Each row was made from one path, in order. Every step used is in the known rows, and no mark comes twice. Write each row's path.
In the rows, 128 means zero.
Known rows:
E -> A: [124 131 113 160 130 117 144 121 133 147 115 147 137 134 127 133 129 134
 110 147 128 100 145 132 144 140 133 112 121 118]
L -> F -> K: [152 129 111 145 113 122 121 173 119 128 141 125 124 116 131 124 116 124
 157 124 126 129 133 135 108 113 131 130 106 133]
H -> R -> L -> F -> G: [139 129 119 135 131 129  17 200 141 125 127 138 103  95 119  83 117 124
 148 178 136 114 146 135  93 116 139 120 114 129]
R -> L: [118 131 132 118 133 106 105 137 129 128 115 140 128 114 128 111 128 134
 140 155 132 135 143 130 129 148 138 130 136 122]
L -> R -> K -> F -> G -> N -> E -> A: [139 120  72 178 135  93 103 252 170 183  68 182 102 187 161  55 119 149
 141 164 123 105 180 118 186 112 139 117  97 125]
N -> E -> A: [120 136  92 163 131 126 189 140 132 171 118 170 145 153 171 142 131 138
 115 150 137 103 132 135 147 135 130 125 110 127]
K -> F -> L: [149 117 116 166 115 154  93 207 146 119 132 163 115  95 101 134 121 121
 137  93 118 138 137 131 118 127 146 142  84 131]
L -> F: [132 130 129 130 121 144 115 146 128 125 133 126 136 105 143 127 118 128
 133 135 131 129 138 130 104 112 125 126 112 133]
N -> G -> W: [119 138 118 117 136 135 117 145 129 170 139 189 122 139 154 121 128 119
 128  88 166 137  96 134 136 138 123 121 134 139]
W -> G -> F -> K: [135 123 146 123 115 108 108 240 115 124 133 165 114 159  85  96 121 124
 155 141 108 140 138 146 146 112 128 138 126 137]
H -> R -> K -> F -> G: [155 120 115 148 131 130  39 240 148 108  92 146  78 112 103 116 125 118
 156 153 104 116 173 138 160 105 147 122 107 126]
R -> K -> F -> L: [153 121 114 156 122 129  99 218 137 107 103 167 101  95 110 153 123 125
 160 111 106 150 160 134 154 132 153 142  93 129]
H -> R -> K -> F: [143 126 122 146 132 128  92 186 146 108 113 141  95  86 110 146 125 126
 157 149 106 119 182 136 158 113 143 120 121 125]
K -> F -> H -> R: [149 121 132 167 122 126  60 201 146 119 112 138  96  96 135 129 123 117
 146 178 129  99 151 147 127 103 137 120 104 111]
A -> E: [131 129 129 131 143 153 170 125 125 143 125 144 142 148 153 134 127 134
 112 149 139 143 111 140 133 122 126 135 118 127]
W -> G -> N: [121 116 149 114 131  93 116 158 159 140 107 151 137 130 127  43 127 129
 125 128 117 147 150 131 125 112 128 130 150 134]
W -> G -> F: [115 124 163 112 124 133 104 215 124 121 128 164 125 149  95 104 123 129
 130 154 114 141 144 139 144 111 121 133 132 138]
R -> K -> F: [138 125 128 133 125 122 111 194 137 106  85 147 109 109 127 143 125 126
 151 138 102 138 179 136 173 121 142 130 114 125]
H -> F -> G -> N -> E: [140 121  97 161 114 161  94 215 150 172 116 168 117 169 171  46 125 126
 134 130 116 127 142 146 118  93 136 148 115 141]
W -> G -> F -> H -> R -> K: [134 130 164 123 132  87  63 251 114 114  94 166  85 138 122 124 126 127
 171 231 117 127 157 157 164 103 128 121 140 117]
G -> F -> H -> R: [135 124 137 150 124 132  77 197 111 132 139 149  96 137 128 124 124 126
 152 206 152  89 133 143 120 108 122 121 128 115]
K -> F -> L -> R -> H: [140 123 118 168 131 108  86 191 150 115 121 143  95 110  93 142 113 140
 157 121  94 169 131 115 161 129 134 127  94 129]
H -> R: [132 129 124 139 136 134 108 120 138 132 154 122 114 106 112 131 128 127
 132 139 133 110 130 129 118 120 129 118 136 127]
W -> G: [123 130 158 111 130 107 111 170 141 121 113 143 129 126 110 110 128 125
 125 134 103 153 130 141 141 116 127 130 132 132]
L -> R -> K -> F -> G: [149 125 116 141 132 109  38 250 147 118  86 131  76 158 103 108 117 134
 154 149 101 138 155 120 187 110 136 117  98 126]
N -> G: [125 140 108 124 130 154 122 144 128 159 128 159 130 137 144 139 135 123
 122 117 119 136 111 147 138 133 122 124 137 131]
L -> R -> K -> F -> H: [148 129 131 151 128  82  65 228 136 121  74 128  81 143 143 143 118 138
 168 193 115 134 154 132 187 115 132 114 105 107]
R -> K -> F -> G -> N: [147 107 111 140 125 109  63 237 155 124  60 161  98 132 135  45 124 123
 152 134 113 126 188 130 154 108 147 133 117 129]

Which path is each row?
[137 129 125 139 132 109  93 198 146 123 106 125  94 133 110 142 118 142
 155 145 105 142 166 119 185 118 133 116 112 124] => L -> R -> K -> F
[130 124 141 141 116 123  95 204 101 129 113 154 109 159 146 120 124 127
 147 196 149 107 131 142 130 116 121 130 121 116] => G -> F -> H
[122 133 134 121 126 123  92 154 129 124 124 138 134  90 144 112 118 134
 145 161 134 138 153 131 105 133 135 128 120 127] => R -> L -> F
[138 128 134 140 130 106  82 209 101 120 111 152  84 140 138 144 127 131
 174 228 143 102 152 144 150 113 128 119 137 113] => G -> F -> H -> R -> K
[153 130 118 166 106 140 104 181 121 131 145 132 109 132 108 132 122 120
 154 119  93 135 140 154 135 111 142 135 116 130] => H -> F -> K
[148 132 131 155 124 122  69 167 128 127 129 122 108  93 160 132 119 122
 150 194 147 102 129 145  94  99 125 115 112 115] => L -> F -> H -> R
[133 131 117 151 139  90 107 138 132 127 135 128 102 131 104 145 119 146
 158 128 110 173  99 108 151 140 125 124 116 129] => F -> L -> R -> H
[148 125 134 146 121  94  86 226 125 106  56 149  95 113 160 145 126 123
 166 185 113 128 169 149 171 117 142 129 104 108] => R -> K -> F -> H
[131 136 116 145 126 155  72 210 111 164 139 178  99 147 142 133 130 121
 147 194 146  96 116 159 130 114 116 115 136 118] => N -> G -> F -> H -> R
[145 131 122 163 114 107 115 166 114 111 118 133 104 122 117 142 123 125
 171 139  69 160 149 155 164 117 140 135 124 129] => R -> H -> F -> K
[134 120 121 148 117 162 109 197 111 131 158 171 115 136  94 129 121 131
 142 121 141 129 123 126 112 131 132 143 110 137] => G -> F -> L
[134 117  89 137 129 124 123 195 147 172 106 164 127 175 180  37 129 129
 133 124 148 119 122 125 113 110 129 144 122 138] => F -> G -> N -> E
[141 131 116 133 118  99  97 182 120 128 130 138 124 102 132 108 116 129
 170 148 130 135 146 138 108 134 142 132 114 128] => R -> L -> F -> K
[125 132 138 151 121 130 111 137 124 109 109 135 114 114 130 148 125 130
 148 153  73 161 152 150 162 115 132 131 132 128] => R -> H -> F
[136 121 129 123 133 109  69 186 130 134 117 164 102 154 132  78 121 115
 132 103 171 125 102 118 125 123 132 127 113 138] => F -> G -> W
[142 113 130 140 124 129  47 235 148 126 104 178  95 131 122  76 116 110
 133  95 156 123 134 124 134 113 140 131  88 138] => K -> F -> G -> W
[131 122 152 132 119 138  91 240 124 123 143 185 117 138  79 112 121 127
 139 127 117 154 125 138 126 122 131 145 112 141] => W -> G -> F -> L
[144 125 121 135 119 145  62 201 130 123 114 132 117 127 134  95 118 119
 132 142 128 125 129 132 105 104 128 128  98 135] => L -> F -> G
[125 125 170 123 119 104  79 246 113 121  98 167 112 156 127 104 124 124
 145 200 123 132 133 154 142 106 120 131 124 121] => W -> G -> F -> H
[118 134 131 128 144  83 122 113 131 124 119 108 109 141 119 135 121 148
 150 155 107 159 121 111 172 130 116 113 138 125] => L -> R -> H
[143 130 112 154 131 121  95 155 139 146 162 126 106 142  94 133 118 142
 140 109 132 147  93 109 125 137 128 125 107 131] => F -> L -> R
[139 122 117 140 114 129 128 201 101 132 149 151 112 159 100 115 122 127
 159 135 134 115 137 133 133 124 128 136 122 132] => G -> F -> K
[158 122 111 167 128 136  79 210 147 113 127 162  87  73  95 156 123 125
 164 121 109 132 160 136 142 122 153 131 102 128] => H -> R -> K -> F -> L
[143 130 136 143 116 119  88 175 118 124 105 127 122 115 175 129 119 123
 146 183 143 120 126 143 104 107 124 125 105 116] => L -> F -> H
[150 119 119 137 125 122  58 248 138 104  67 153  92 132 121 114 125 118
 151 143  99 133 169 138 171 113 146 132  99 127] => R -> K -> F -> G
[134 126 130 126 138 113  14 199 142 136 137 167  95  96 130  66 110 120
 154 147 181 116 132 123  90 120 139 118 110 137] => H -> R -> L -> F -> G -> W
[138 110 111 133 127 116  78 173 148 146 102 142 117 154 135  28 128 124
 127 125 140 118 137 121 111 114 132 131 131 131] => F -> G -> N
[126 126 123 151 133 113 103 185 115 128 149 152  96 153  88 136 114 150
 164 149 120 159 114 108 153 134 120 128 118 134] => G -> F -> L -> R -> H
[143 136 120 168 121  93  98 165 123 128 133 112  89 148  99 138 115 140
 175 146  72 165 134 138 179 114 130 121 123 128] => L -> R -> H -> F -> K
[131 137 124 122 142  91 113 147 128 133 117 111 100 157 120 144 123 148
 154 154 118 144 136 114 175 130 125 112 136 124] => L -> R -> K
[145 121 136 156 115 118  81 211 137 117  86 144 109 117 151 127 123 117
 143 165 124 117 148 146 137 113 136 130  96 111] => K -> F -> H
[127 135 123 136 119 149  90 221 103 159 114 185 112 167 161 131 131 122
 143 183 142 114 114 158 139 124 115 126 128 119] => N -> G -> F -> H
